What can hang from each mark:
q698: q715
q170: q146 q609
q609: q170
q72: q146 q567
q146: q72 q170 q681
q567: q72 q650
q681: q146 q642 q698
q650: q567
q196: q681
q715: q698
q642: q681

Known rows, with every way that one mark hangs from another:
q170[q146[q681[q642 q698[q715]]] q609]: [ -8 -18 -17   4 -10  10   4   1   3 -10  -5   1  -1  24  -5   4 -13   5
  -7 -16  -3  27   5  -4  14  21  12  -9   1  -2  -2 -14   4  13 -19 -16
  14  26  19  -4   3 -37  17   7   5  -8  -8 -10 -13   9 -16   7  -3 -16
  16   7   5  15  -3  -1  36  12   4]
q681[q146[q170[q609]] q698[q715]]: [-19  -6 -23   9   1  -2   4   0   8  -3  -2   1  -1  18  -1   0 -10  21
 -12 -13   1 -18   8  -7   4  12  11 -15   2   1  -1  -7   2   6 -26   0
   9  22  24  -8  -6 -20  11   3   1  -3  -5  -9  -7  -1   1   4  -8 -11
  18   5   2   2  -1   2  30  12  11]
q170[q146[q72 q681[q642]] q609]: [ -5  -4 -22   6 -21   3   9  -6   9 -12  -4  -1  -5  13  -6  -2 -10   6
  -4 -14   5  70   7  -6  20  10   3 -10  -4  -1 -14 -19   0   8 -11  -6
   2  14  13  -2  10 -23  16   4   3  -6   2  -5  -9   9 -22  13   2 -14
   9   8  -2  28  -7  -1  33  15 -14]
q196[q681[q146[q170[q609]] q642 q698[q715]]]: [-17 -11 -24   6 -10  -1   4   8  12  -2  -2   4   3  26   9   2 -17  23
 -20 -15  -5 -19   5  -3   9  18  13 -15  -7  -5   6 -10   4   2 -21  -2
  16  28  33  -6   4 -30  17   9   5   1  -9 -12 -14   1  -3   1 -14 -17
  17   1   0   8   0   3  21   9  16]
q681[q146[q170[q609]] q642 q698[q715]]: [-22  -8 -20   1  -8   1   2   9   8  -2  -6   3  -1  25   1   1 -13  24
 -14 -13  -1 -20   7  -9   9  15  15 -16  -2   0   4  -8   4   4 -24   1
  14  30  39  -5  -1 -31  17   5   2   2 -12  -5  -9   2  -2   0 -13 -20
  18   3   2  10   5   1  36  10  16]
q72[q567]: [-10   5   4 -10  -4  -2  -2  -2   3  -4  -2  -1  -5  -5  -2   0  -5  -1
   5   3   1  -8  -2  -2   0  10   3   0   3  -1  -1   1   0   1  -7  -2
  -4 -12   1   4  -8   0   2   4   0   4  -2 -10  -1   5  -1   3   5  -6
  -5   0   2  -6  -3   3  -2   3   0]
q642[q681[q146[q72 q170[q609]] q698[q715]]]: [-21 -10 -17   5  -6  -1   7  -9   8  -7  -4   0   5   9  -8   0 -20  22
 -16 -13   3 -20   9 -10  12  10   5 -19  -9   0  -9 -17   2   8 -15  -8
   4  36  23 -18   3 -21  12   5   4  -6   5 -13  -9  -5 -10  19 -20 -16
  27   4  -7  -1  -4   1  46  14   6]
q146[q72 q170 q681[q642]]: [  0   8 -21   5 -21   0   5 -12  14  -3  -4   1 -11   4  -7  -2 -16  23
  -8   4   1  65  -1  -3  19   4   6 -17 -10   2 -17 -15   1   1   4  10
  -5  30  20  -1   8 -20  10   5   2   0  -4   3  -4  -8 -11  16  -6 -16
   4  -3  -6  12   3  -1  30   8  -1]
q72[q146[q170 q681[q642]] q567]: [-14   7 -12 -18 -22   2   3 -10  11 -10 -10   1 -15  -5  -5  -1 -25  35
  -1   4   1  40  -2  -2  20   8  16 -18  -9   9 -15 -10   2   4 -23   5
  -7  -4  27   3  -5 -23  13   5   5   5 -10  -8  -5   5  -9   5   1 -18
  -7   2   7   0   2   4  22   5  12]
q567[q72[q146[q170[q609] q681]] q650]: [ -9  20 -25  15 -16  -3   9 -15   9  -5  -9  -5 -20  -2 -15   0  -2  21
 -16  -9  13  45   5  -5  14 -20  13 -12  -8   7 -11 -14  -3   5 -32  -3
  -6  -5  -2 -13   2 -17   3  -5   4   1  -1 -21  -3   3 -12  24   6  -8
  -6   2  -6   4 -10  -6  23  10   1]
q681[q146[q72 q170] q698[q715]]: [-18  -5 -20   8   1  -7   2  -9  14   1  -4   2  -1   9   5   1 -11  30
 -15  -7   0   0   2  -4   6   5   6 -21  -4   1  -6 -12   3   2 -10   3
   4  36  28  -3   1 -18  10   4   3  -8   1  -3  -5 -20   3  20 -16 -17
  16  -1  -4  -6   3   2  38   9   9]
q609[q170]: [ -2   5  -3   6  -4   0   2   3  -1  -2   3  -1   1   1  -1   1  -6   9
   1  -2  -1  -6  -1   2   2 -11   2  -8   0  -4   2  -2   3  -2  -4   2
  -2   6  -2   3  -3   5  -1  -1   0   6   0  -6   0   5   4   1   5  -9
  -5   1  -2   2   0   4 -14   1   4]
q642[q681[q146]]: [-16  -5   6 -15  -3   1   0   0 -11  -1  -3   2   7  -6   3  -1  -8   3
  -8  -4   0 -32   4   0   8   2  -3  -4 -11   3   1  -3   1  -2  -4  -2
   6  14  12  -9   4 -10   3   0   3   4   5   2  -1   0  -5   1 -17  -7
  16  -1   1 -11   2   1  11   0   4]
q146[q72 q681]: [  6   5 -12   9  -6  -2   6 -10   9  -2  -2  -2  -8  -1  -5  -1 -11   4
  -6   4   1  55   0  -1  13  -3  -4  -7  -4  -2 -13 -11  -1   3   5   3
  -5  15   6   0   5  -9   2   4   2  -4   7   2  -3  -3  -9  21  -4  -9
   6  -1  -2   1  -4  -1  19   8 -10]
q681[q146[q72 q170[q609]] q642 q698[q715]]: [-22  -5 -26   6 -12  -2   4   0  18  -4  -7   2  -3  25  -2   0 -15  32
 -15 -15   3   0   7 -10  12  12  11 -21  -2  -2  -2 -14   4   4 -20   3
   9  36  40  -6   3 -29  19   8   2  -3  -4  -5 -10  -7  -6  12 -15 -24
  16   3  -4  11   2   1  43  16   7]
q567[q72[q146[q170]]]: [ -9  19  -9   1 -10 -12   4 -11   7  -2  -8  -2 -11  -4  -2   0   1  27
  -4  -5   9  17   1   0   4 -17  13 -13 -11   7  -9  -7   0   2 -23  -1
  -7 -14  -2  -6  -3  -2   3  -3   3  -1   1 -12   0  -9   0   6  -1  -1
 -12   1  -8  -1  -1   2  19   3  11]
q567[q72[q146[q170[q609] q681[q642]]] q650]: [-12  24 -22   5 -26  -1   6  -7  10  -6 -13  -1 -21   7 -14   0  -6  28
 -15 -10  12  41   4  -5  18 -15  17 -13 -11   3  -6 -13   0   2 -31  -1
  -1   1  12 -12   8 -24   9  -3   5   6  -8 -17  -5   4 -13  19   4 -18
  -6   0  -5  10  -4  -7  29   8   6]
q567[q72[q146] q650]: [ -9  16   1  -5  -6  -7  -1  -4   0   1  -9  -1 -14  -4  -3   1  10  12
 -11  -8  11  -2   0   1  -1 -25   7  -3  -7   4   4  -1   0  -2 -20  -5
  -3 -16  -9  -7   3  -4  -2  -5   4   0   3 -13   0  -9   0  17   3  -4
 -13  -3  -4 -11  -5  -6   7   1   4]
q650[q567[q72[q146]]]: [-14  18  -2   9  -7 -18   3   0  -1  -2 -14   0 -20 -11  -1  -2  11  14
   0 -10   9  -1  -2   3   2 -24   7  -4  -8  -4  -5  -5   2  -1 -22   0
  -6 -20 -10   1  -7   3   0  -2  -1  -2  -1 -10  -2 -13   1   1   0 -14
  -8   6  -3  -6  -6   2  -1  19   1]
q146[q72 q681[q642 q698[q715]]]: [ -1  -9 -11   5 -11   1   1  -2  11  -2  -7   4  -2  15  -6   4 -20  16
 -14   0  -6  35  -3  -3  14   8   5 -13  -4  -7  -3 -12   5   7   6  -2
   5  34  27   1   7 -29  10  11   6  -8   0  -1 -10 -10  -8  23 -14 -22
  11  -2   1  -4   3  -1  29   9   0]
q715[q698]: [  2  -5   7   2   2   9   1   0   6   0   2  -1   4   8   3  -1   4  -2
  -2   4  -3  -2   3  -1   1   4   2  -2  -2  -5   0   7   4  -3  -1   0
   0  -7  -2  -1   4  -3   0   1   4  -5  -3   1  -3   0  -1  -6   1   4
   4  -3  -1 -11   1  -2   4  -2   6]
q642[q681]: [  0  -1  12 -10  -3   3   1  -3  -8  -3   0   0   6  -7  -5   1  -6  -5
  -1   1   1 -23   0   0   4   5  -2   0  -8   2   0  -2   2   3   5  -8
   1   7  -5 -11   3  -2  -1  -1   3   1   1  -5  -1   0  -7   3 -10   1
  10  -2  -3  -6  -1   0   5  -2   3]
q650[q567[q72[q146[q170 q681[q642 q698]]]]]: [-18  24 -14  11 -17  -9   6  -4   6  -3 -14   0 -25  -1  -7  -5 -12  40
  -8  -4   4  26  -5   2  21 -16  20 -18 -14  -2 -12 -13   7  -2 -33   8
   1  11  22   1   0 -32   8   3   1   0 -12 -11 -12  -8  -5   4 -12 -29
   1   1  -1  -2   4   2  23  17  10]
q146[q170[q609] q681]: [  3   5 -25  18  -8   3  10 -10   9  -7   1  -3  -9   7 -11  -2 -14  11
  -6  -1   2  49   6  -6  16   4   5  -9  -1   1 -17 -12  -2   7 -14   3
  -4  11   5  -6  -3 -14   6   0   0   1  -4  -7  -3  10 -10   6   5  -8
   7   5  -1  17  -6   0  21  11  -2]
q642[q681[q146[q72 q170] q698[q715]]]: [-21 -12  -9  -2  -3  -1   2 -11   7   0  -4   3   3   3  -1   3 -18  27
 -18  -7  -1 -18   2  -3   8   8   3 -22 -12   4  -7 -14   4   5  -8  -3
   3  40  24 -14   5 -17   8   4   5  -7   7  -7  -6 -17  -4  22 -27 -17
  22  -3  -8 -15   3   1  44   6  11]
q650[q567]: [ -7   6   0  11  -1  -6   2   4  -1   0  -7   1 -12  -3   1  -2   4   0
   4  -5   1  -6  -2   3   2  -6  -2   1  -2  -5  -2   0   2  -3  -3   5
  -3   2  -5   5  -7   4  -2   0  -2   0  -7  -1  -1  -4   1   0   1 -13
   1   4   5   6  -3   1  -5  19  -3]

Rows:
[-28  10  -8 -11  -7  -4  -2  -4  10  -1  -9   0  -9  -7   5  -3  -2   8
 -11  -6   8 -11   1  -5   4  -1  -1  -8  -1   0   0  -4   0  -9 -11   4
  -4   2  16   0   0  -6   4   2   4   5   7  -5  -2  -8  -2  25  -3 -20
   0  -5   1 -10  -5  -3  12   8  -2] | q681[q146[q72[q567[q650]]]]
[-12   8  -3  -4  -7   1  -2  -7  12  -2  -7  -3 -12  -8  -5  -1  -3   1
  -5  -2   6   3  -1  -4   1  -2  -2  -5   2  -4  -2  -3   0  -4  -2  -1
 -11  -4  -2   0   2   1   0   3   3   3   6 -14   0  -5  -4  26   6 -15
  -7  -5  -2  -7  -7  -4   5   6  -3] | q146[q72[q567[q650]]]
[-16   5 -16   3  -6   2  10  -9   8  -6  -1  -4   4   2 -11  -6 -16  23
 -11  -8   3 -20  11  -9  17   4   3 -17 -11  -2 -12 -17   2   1 -18  -1
   0  26  26 -16   7 -21  10   3   0   1   8 -13 -10   2 -12   5 -19 -10
  27   2  -6   3  -3   0  36   8   1] | q642[q681[q146[q72 q170[q609]] q698]]
[ -2  10 -19   9 -15   4   5 -10  16  -1  -3   0  -8   6  -8  -3 -22  30
 -11   5  -3  52   0  -3  19   3   9 -20  -8  -4 -15 -16   5   1  -4  10
  -1  35  35  -2   8 -31  10   7   2   0  -5  -1 -11  -4  -9  14 -13 -17
   9  -4  -4   3   7   0  31   2   2] | q146[q72 q170 q681[q642 q698]]
[-10  24 -24  18  -8   1   8 -13  10  -5  -8  -6 -18   2 -16  -3  -8  28
 -18  -7  10  27   6  -6  17 -17  16 -15  -7   1  -9 -14   0   4 -39  -4
  -2   0  10 -13   2 -26   2  -2   4   1  -3 -27 -10   4 -10  16   2 -11
  -2   0  -6   0  -8  -7  28   3   6] | q567[q72[q146[q170[q609] q681[q698]]] q650]
[ -7 -13  10  -7   4   6  -2  -3  -5  -1  -2   3   9   2  -6   6 -12  -1
  -8  -1  -6 -39  -2   0   0  10   1  -2  -6   1   7  -3   4   8   3 -15
   7  22   3 -12   0 -15   1   5   5  -6   1  -8  -5  -8  -3   7 -16  -5
  14  -2  -2 -15   1   0  15   0  11] | q642[q681[q698[q715]]]
[-12  13 -14  -8 -12   5   3 -16  10  -6  -9  -2 -20 -13  -5  -1 -17  26
 -11   3   6  34   1   0  13  -2  10 -15  -6   6 -13  -7   0   2 -27   1
 -12 -13   9  -2  -9 -14   3  -3   6   5  -6 -18  -1   3  -7  19   7 -18
  -9  -2   5  -8  -5  -2  21   4   9] | q72[q146[q170 q681] q567[q650]]
[-16  21 -16  20 -15 -18  10  -6   7  -7 -12  -4 -23  -1  -9  -4   8  23
   0 -16  15  12   4  -3   7 -22  12 -10  -8  -4 -14 -11  -1   3 -35   1
  -8 -15  -5  -4  -9  -2   6  -4  -2   0  -5 -19  -3  -2  -4   3   7 -13
  -6  11  -5  12 -10   2  12  28  -1] | q650[q567[q72[q146[q170[q609]]]]]
[-28   9  -3 -16  -9  -2  -2   2  12  -2  -8   2  -2   4   3  -5 -15  21
  -4  -2   1 -17   1  -6  12  10   8 -15  -2  -4   0  -5   6  -6 -12   7
   6  13  46   5   3 -25  15  10   2   6   2  -2 -13  -4  -4   6 -16 -25
   8  -4   3  -7   4   3  19   2   3] | q681[q146[q72[q567]] q642 q698]
[-23  -8 -11   1  -2   3   4   0   1  -4  -2   1   4  13  -6   2 -16  15
 -14 -12  -1 -37   7  -8   7  16   8 -15  -8   1   0 -11   3   9 -19  -7
   9  30  22 -17   0 -23  10   2   4  -1  -1 -14  -7   1  -7   2 -18 -12
  26   5  -3  -4  -1   2  36   9  13] | q642[q681[q146[q170[q609]] q698[q715]]]
[-25   7 -27   0 -12  -8   7  -8  18  -8  -5  -3  -7   4  -5  -6  -9  21
   0  -8   8  14  10 -12  11   9   5 -16  -1  -1 -16 -13  -1  -1 -23   7
  -7   5  22  -3  -6  -9  14   4   0   4   5 -11  -4   4  -8  13   1 -18
   9   5  -3  11  -9   4  24  16  -2] | q681[q146[q72[q567] q170[q609]]]
[ -3   9 -13   2 -10  10   3  -7   7  -2  -1   1  -6   9  -6  -3 -22  23
  -9   6  -5  25  -2  -2  18   7  12 -16  -7  -2  -8  -8   6   0  -6  10
   5  28  31   0   4 -35   8   5   1   4 -11   0 -11   0  -7   0 -11 -14
   8  -6  -1   2   9   0  25  -2   9] | q146[q170 q681[q642 q698]]
[-18   2  -1  -7   1   4   2  -7  -2   0   0   0   5  -5  -1  -4 -16  19
 -11  -1  -2 -37   4  -2  12   6   5 -15 -13   5  -4  -8   4  -1 -15   2
   7  27  27 -12   3 -23   6   1   2   3   1  -5  -8  -1  -4  -5 -27  -9
  21  -4  -3 -13   6   1  25  -5  15] | q642[q681[q146[q170] q698]]
[-13  18 -16  -4 -24   4   1 -14  18  -4 -10   0 -21  -3  -8  -1 -22  21
 -11   2   4  51  -4  -6  17   5   8 -16  -5  -1 -11 -12   1  -3  -5   7
  -8  20  21  -3   5 -20   7   6   6   6  -6 -10  -4  -5 -12  31   2 -29
  -4  -9  -4   2  -1  -5  28   9   2] | q146[q72[q567[q650]] q170 q681[q642]]
[-12  21 -18  17 -13 -15   8 -12   4  -3 -15  -1 -27  -8  -5  -3  -3  26
  -5  -4  10  46  -1   3  14 -24  12 -16 -15   3 -20 -14   1   2 -29   6
 -10  -1  -5  -1  -8 -12   3  -2   1  -3  -5 -11  -3 -12  -4  10  -2 -18
  -8   5  -5   2  -5   1  19  23   4] | q650[q567[q72[q146[q170 q681]]]]
[-17  16 -10 -15 -15  11   1 -10  13  -5 -10   1 -19  -5  -8  -3 -25  36
 -13   3   1  14  -3  -2  20   5  17 -19  -7   5  -6  -8   5   0 -30   3
  -2   2  34  -1  -5 -34   9   3   7   9 -13 -20 -11   4  -7   9  -3 -25
  -4  -4   5 -10   4  -3  27  -3  20] | q72[q146[q170 q681[q642 q698]] q567[q650]]
[-14  -3 -24   4  -7   2   8 -13  16 -13  -7  -3 -10   7 -13   2 -27  31
  -6  -3  -1  26   7  -6  15  16  17 -19   1   3 -16 -13   2  16 -34  -8
  -6  -2  16  -3 -16 -25  12   7   5  -5  -8 -27  -9   5  -8  11   4 -14
   3  10   5  -1  -7   5  36  17  11] | q72[q146[q170[q609] q681[q698[q715]]] q567]
[ -7  -6 -17  10  -9  -1   8  -5   9 -10   0  -4  -4   8  -4  -2   6   0
   4 -17   6  35   9  -5   7   3  -2  -5  -1  -1 -11 -14  -3   7 -14 -11
  -2  -1  -5  -6   4  -1  12   0   0  -8   7 -11  -5   5 -14   9   9  -2
   6  11  -5  24 -12   0  24  16 -15] | q170[q146[q72] q609]
[-34  -3 -14  -8 -13  -4  -2  -4  18  -4 -10   4  -8  12   4   1 -20  35
  -9  -7   1  -7   1  -7  10  18  14 -23  -4  -2  -2 -11   7   0 -15   4
   4  30  43   0  -3 -26  17  10   5   1  -5  -6  -9 -16   0  18 -16 -31
   9  -5  -1  -2   5   4  36  11  16] | q681[q146[q72[q567] q170] q642 q698[q715]]
[-15   1 -14  -6 -14  -5   1   2   7   1  -1   4  -1   7  16  -2 -11  23
 -13  -7  -1  -3   2   3   9   7   6 -15 -13  -2   0  -6   2  -7 -13  10
   9  22  26   0   7 -18  12   4   4   7  -6   3  -6  -3  -1  -4 -14 -14
   7  -4  -1   5   6   2  10  -1  15] | q196[q681[q146[q170] q642]]
[ -9   5 -10   2 -12  11   4   4  -2  -7   1   0   1   9  -1  -1 -18  18
  -6  -8  -6  28   0   2  18  -2  11 -18  -5  -5  -1 -11   8   1 -17  -1
   9  25  26   3   3 -28   9   3   5   5  -4  -8 -12   9  -8  -1  -3 -21
   5   1   1   9   4   3  13   1   8] | q609[q170[q146[q681[q642 q698]]]]
[-12 -11 -15   6 -10   7   2   2  -1  -6  -1   3   0  20   2   7 -19  19
 -10 -12  -7  27  -2   2  13   5  13 -18  -3  -4   3 -12   9   9 -16  -9
  10  37  18   2  -2 -29  11   5   7  -3  -5  -7 -10  -1  -5   9  -2 -24
   5   3   3   4   3   3  20   8  12] | q609[q170[q146[q681[q642 q698[q715]]]]]
[-15  -1 -18  -3 -25   3   7  -9  13 -16  -6  -3  -8   9  -8  -3 -15   4
   3 -14   6  61   7  -9  20  19   7 -11  -2  -3 -15 -17   0   7 -16  -7
  -2   6  13  -2   3 -22  19   9   4  -2   1 -13  -8  12 -22  17   7 -22
   4   8   2  25 -10   2  31  19 -13] | q170[q146[q72[q567] q681[q642]] q609]
[-10  -9 -19   7 -14   3   4  -3   8  -7  -2   1  -2  18  -1   5 -22  23
 -11 -13  -5  52  -1   1  16  -1  10 -24  -5  -4  -3 -19   7   8 -11  -7
   5  38  17   1   4 -25  13   8   7  -7   1  -7 -11  -7  -8  23  -5 -29
   6   3  -1   6   0   3  31  14   4] | q609[q170[q146[q72 q681[q642 q698[q715]]]]]
[-10 -15 -10  -2  -8   9  -1   1   0  -4  -5   5  -3  20   3   5 -13  11
  -9 -11  -6  22  -3   1  12  17  10 -11  -5   1   2  -9   6  10 -10 -11
  13  29  21   0   5 -36  13   6   7 -10  -6  -2 -12  -5 -10  10  -8 -14
  12   2   6   5   3   0  36   5   8] | q170[q146[q681[q642 q698[q715]]]]
[-19   4 -14  -3 -25   1   4  -6   8 -12  -5  -2  -8   2  -1   0 -23  18
   3  -9   1  62   2  -1  21   1   8 -21  -5  -3 -12 -16   5   3 -13  -3
  -7  16  11   4  -1 -16  14   7   6   4   1 -11  -8   3 -13  19   6 -30
  -7   1   0  14  -4   6  14  14  -1] | q609[q170[q146[q72[q567] q681[q642]]]]
[-13   7 -14  -6 -12  -2   7 -12  14 -13  -6  -5 -11  -4  -9  -3 -13  26
   5  -6   6  13   7  -8   9   8  12 -11  -2   4 -14  -8  -2   7 -33  -4
 -10 -26   6  -3 -15  -1  11   1   1   4  -5 -22  -2  12  -6  -4  13  -5
  -7  10   1   9  -8   5  16  11   6] | q72[q146[q170[q609]] q567]
[-13  16  -7   4 -20 -13   4   1  -3  -3 -18   3 -22  -4  -5  -1  -3  21
  -4  -6   7  29  -4   3  18 -21  11  -8 -13  -4  -9  -9   3  -2 -21   4
  -1  -1   8   3   0 -20   7   3   3   0  -8  -2  -6  -8  -7   6  -6 -25
  -5   3   0   0  -2   0  11  22   2] | q650[q567[q72[q146[q681[q642]]]]]
[ -8  25 -17   7 -13  -5   4 -16   7  -1 -10  -2 -24  -8  -8   1  -4  26
 -17  -2  10  40   3   1  12 -25  11 -14 -12   6  -9 -10  -1   1 -24   0
  -9   0  -1  -9   3 -15  -1  -6   7   0  -2 -14  -1  -9  -6  24   1 -10
 -11  -5  -7  -8  -4  -6  26   3   9] | q567[q72[q146[q170 q681]] q650]
[ -4  -6 -26  13  -4   5   9 -11  14  -8  -4  -2  -8  13 -11   2 -21  31
 -12  -4  -1  36   7  -5  16   7  14 -18  -2   3 -15 -15   1  15 -30  -7
  -1   8  14  -5  -9 -23  10   3   4  -9  -6 -16  -8   4  -7   8   1 -10
   8  10   2   7  -4   2  34  12  10] | q72[q146[q170[q609] q681[q698[q715]]]]
[-19   2 -13   0 -12   3   3  -9  12 -10  -5  -5 -12  -1  -7  -2   4  -2
  -2 -19  11  21   7  -8   2   9   1  -5   1  -5  -5 -11  -1   4 -19 -12
  -7 -11  -6  -7   1  -3  10   1   2  -1   6 -25  -4   7 -14  22  15 -11
  -5   5  -1  16 -16  -5  15  16  -9] | q170[q146[q72[q567[q650]]] q609]
